Known rows, with every way that one mark hangs from another
W(A G(X)): [-17  10   2  18  63 -50 -13   6 -11   8  19  -3 -29  13  15 -59  20 -15
   3 -14  18 -47   1]
W(G N(X)): [-12  15  -2   2  26 -34 -34  11 -16  -8  21  -6  -3  16  32 -33  18  -2
  33 -29  22 -28  -8]
N(D X(A G W)): [-23  23  32  26  82 -33 -42  25 -23  -2 -12  -1  22  31  -7   6  34 -23
  11 -75 -15 -14  13]
W(A N(X)): [ -2   9   0   2  12 -33 -41  10 -11  -7  13   1   1  25  13 -33  19  -6
  32 -12  11 -25 -15]
X(G): [ -6   5   5  27  33 -41   5   4 -10  -4  -4   9  -8   9  19   9  -5  -6
  10 -39   5 -12   2]
W(G(A X) N(D)): [-16  29  40   3  51 -67 -32   0  -6   3  38  14 -25   8  21 -51  11 -10
   9   2  14 -10   1]
N(D X(W)): [ -9  -1  33  18  26 -13 -44  22 -18   4   3 -15   5  11 -13   0  31 -20
  13 -27  -2 -15  15]
X(A(W(N)) G): [-18  22 -14   8  54 -51 -11   7 -29 -13  -5  -5  -2  21  33  -8 -18  -6
   1 -48  -1  11 -15]
G(A(W(N(D))) X): [-10   4  26   3  34 -54 -25   1 -15  10  32   1 -30  -2   8 -34  -5 -10
  -3   5   8   9  -4]
N(X(A(W) G)): [-24   1 -15  26  82 -35 -16  13 -33  -4  -9  -6   4  23  11   2  14  -7
   9 -77  -5 -17   0]
W(A(G) N): [ -1  16   7  -9  -4 -64 -20  11 -29  -3  -1  20 -25   7  30 -29   1  -7
  21  -5  25 -16  -8]
G(A(W(N X))): [ -4   0 -13  -3   7 -33 -37 -16 -21 -20  38  -9 -29   0  25 -45  -8  18
   2  -6   9  26 -14]
X(W(A N(D))): [ -4  22  33   0   3 -35 -52  21 -18   1   7 -13  -7  25  -3 -32   8 -20
   4  10  -1  -1  -1]
N(D X(A G)): [-18  22  29  29  86 -44 -23  24 -30  -2  -8  16  15  32   1  10  16 -20
  12 -62  -4 -19   8]
X(G(A) W): [ -5  11  21  23  32 -39 -25 -10   5  -7  -4  10  -7   9  12   1  20  -1
  11 -38 -14   5   9]
X(G(A(W))): [ -8  -8  -3  26  38 -51  -7  -6 -13  -1   1   5 -26   8  15  -5  -2   4
   3 -33  -5   2   5]
A(G W(X)): [ -9 -21 -20   4  20 -42 -11   8 -50  -6  10  -6 -42 -14  23 -25  -1   9
  -6 -36  26  -6   3]
N(D X): [ -6  -2  28  20  30 -26 -25  21 -24   4   9   0  -1  12  -4   2  12 -18
  14 -19   9 -22  11]
N(D X(G(A) W)): [-10   8  44  27  51 -37 -49  15  -2   0   0  12   1  19 -17  -2  43  -8
  22 -52 -13 -10  17]
W(N(X)): [ -2   7   3   0   7 -22 -29   4 -12 -11  15   2   9   9  23 -10   9  -3
  34 -20  14 -14 -12]

Rows
[-11 -10  13  -7  13 -56 -29  34 -50   9   4   2 -22   0   9 -16  10  -9
  22 -31  27 -15   2]
A(G W(N(D X)))
[ -8  10  22  12  30 -66 -24  11 -19   0  10   8 -23  18   8 -13 -12  -6
   4 -18  -1  16  -3]
X(G(A(W(N(D)))))
[-18  -4 -23   0  27 -34 -34  16 -29  -2  17 -25 -18  12  26 -41  14   0
  21 -32  21 -25  -9]
A(W(G N(X)))
[ -8   0  10   7  39 -65  -2   6 -21   9   0  23 -33  -4  15 -34  18 -12
   9 -21  25 -40   3]
W(A(G(X)))
[ -2  25  32  11  39 -55 -34   3 -11 -16  25  24 -13  18  12 -30  -5   7
  10 -25   4  21  -6]
W(N(D) X(G(A)))
[-15  18  21   4  33 -40 -40  25 -25  -2  21  -4  -4  22  15 -33  18 -14
  24 -20  21 -26   1]
W(G N(D X))
[-15   1 -30  -2  28 -32 -33   5 -35 -17  33 -29 -32   7  34 -61  -9  11
  -3 -24  23   0 -14]
A(W(G N X))
[-14  31  27   1  46 -36 -46  16 -33  -9  12   6  20  27  17  -6   7 -19
  18 -22   4  -2  -3]
W(N(D X(A)))
[-16  26  28   1  17 -37 -43  19 -22  -2  14 -21 -11  16  15 -31   9 -17
   5  -7   8  -4   6]
X(W(G N(D)))
[ -2  18  19   0  14 -31 -34  12 -27 -12  31   0  -9  10  16 -30 -16  -3
   1  -1  16  12  -9]
W(N(D) X)
[-20   6  26  18  44 -24 -51  28 -23   4  10 -23  -6  18  -4 -24  40 -17
  12 -36   6 -31  20]
N(D X(W(G)))
[-18  13  -8 -12  26 -61 -16   4 -53 -10  -5   2 -18   0  44 -13 -12  -4
   3 -30  17   9  -6]
X(A(G W(N)))
[-17  35  28  13  71 -49 -34  24 -25  -9   0  17  23  35  13  -2  10 -17
  23 -58   1  -6  -5]
W(N(D X(A G)))
[-20   1  -9   6  40 -52  -6   5 -56  -4 -10   0 -24  -2  34  -3  -6  -7
  -7 -36  13  -2   8]
X(A(G W))
[-12  27  10   3  37 -50 -50  20 -31 -11  34  -8 -27  30  12 -75   5  -6
   0   0  19 -14  -9]
W(A G N(D) X)
[ -6   3  16  28  46 -43 -21  -3   4  -7   4  24  -1  14  11   0  27   4
  32 -51  -3 -16   6]
N(X(G(A)))
[-11   6  29  27  56 -36 -46  36 -14   7 -12  -3   1  37 -28 -19  42 -22
  15 -53  -9 -33  10]
N(D X(G W(A)))
[-23  43  14   0  63 -44 -46  10 -42 -21  30  -6  -6  27  34 -48  -4  -7
  -6 -21  15   5  -5]
W(G N(D) X(A))
[-15  13  17  15  27 -34 -39 -15  -4  -8  13  -9 -20   7  21 -29  29   0
   8 -14  -4  -3  15]
X(W(G(A)))
[-26   5   9  29  87 -46 -24  29 -43   5  -8  -5   2  30  -5   2  12 -18
  -1 -68  -4 -13   7]
N(D X(A(W) G))
[ -9   2  27  31  53 -42 -17  29 -17   7  -3  12   3  22  -7   6  15 -17
  17 -51   6 -25  10]
N(D X(G))
[-24  35  -3   1  59 -36 -41   6 -27 -18  16  -1  11  26  40 -31  22  -5
  27 -41  12 -18  -6]
W(G N(X(A)))
[-13  25   2  -2  17 -39 -51   8 -14  -6  10 -21 -15  25  23 -55  23  -9
  12  -6   6 -17  -6]
X(W(A G N))
[ -9 -14 -13  -9   5 -49 -23  19 -39  -1   3   0 -20  -5  26 -14  11   2
  28 -41  29 -16  -6]
A(G W(N(X)))
[ -4  24  16  12  43 -55 -35  24 -21 -11  16  12 -14  32  -1 -48  -4  -5
   4 -27   8  -3 -13]
W(A N(D) X(G))
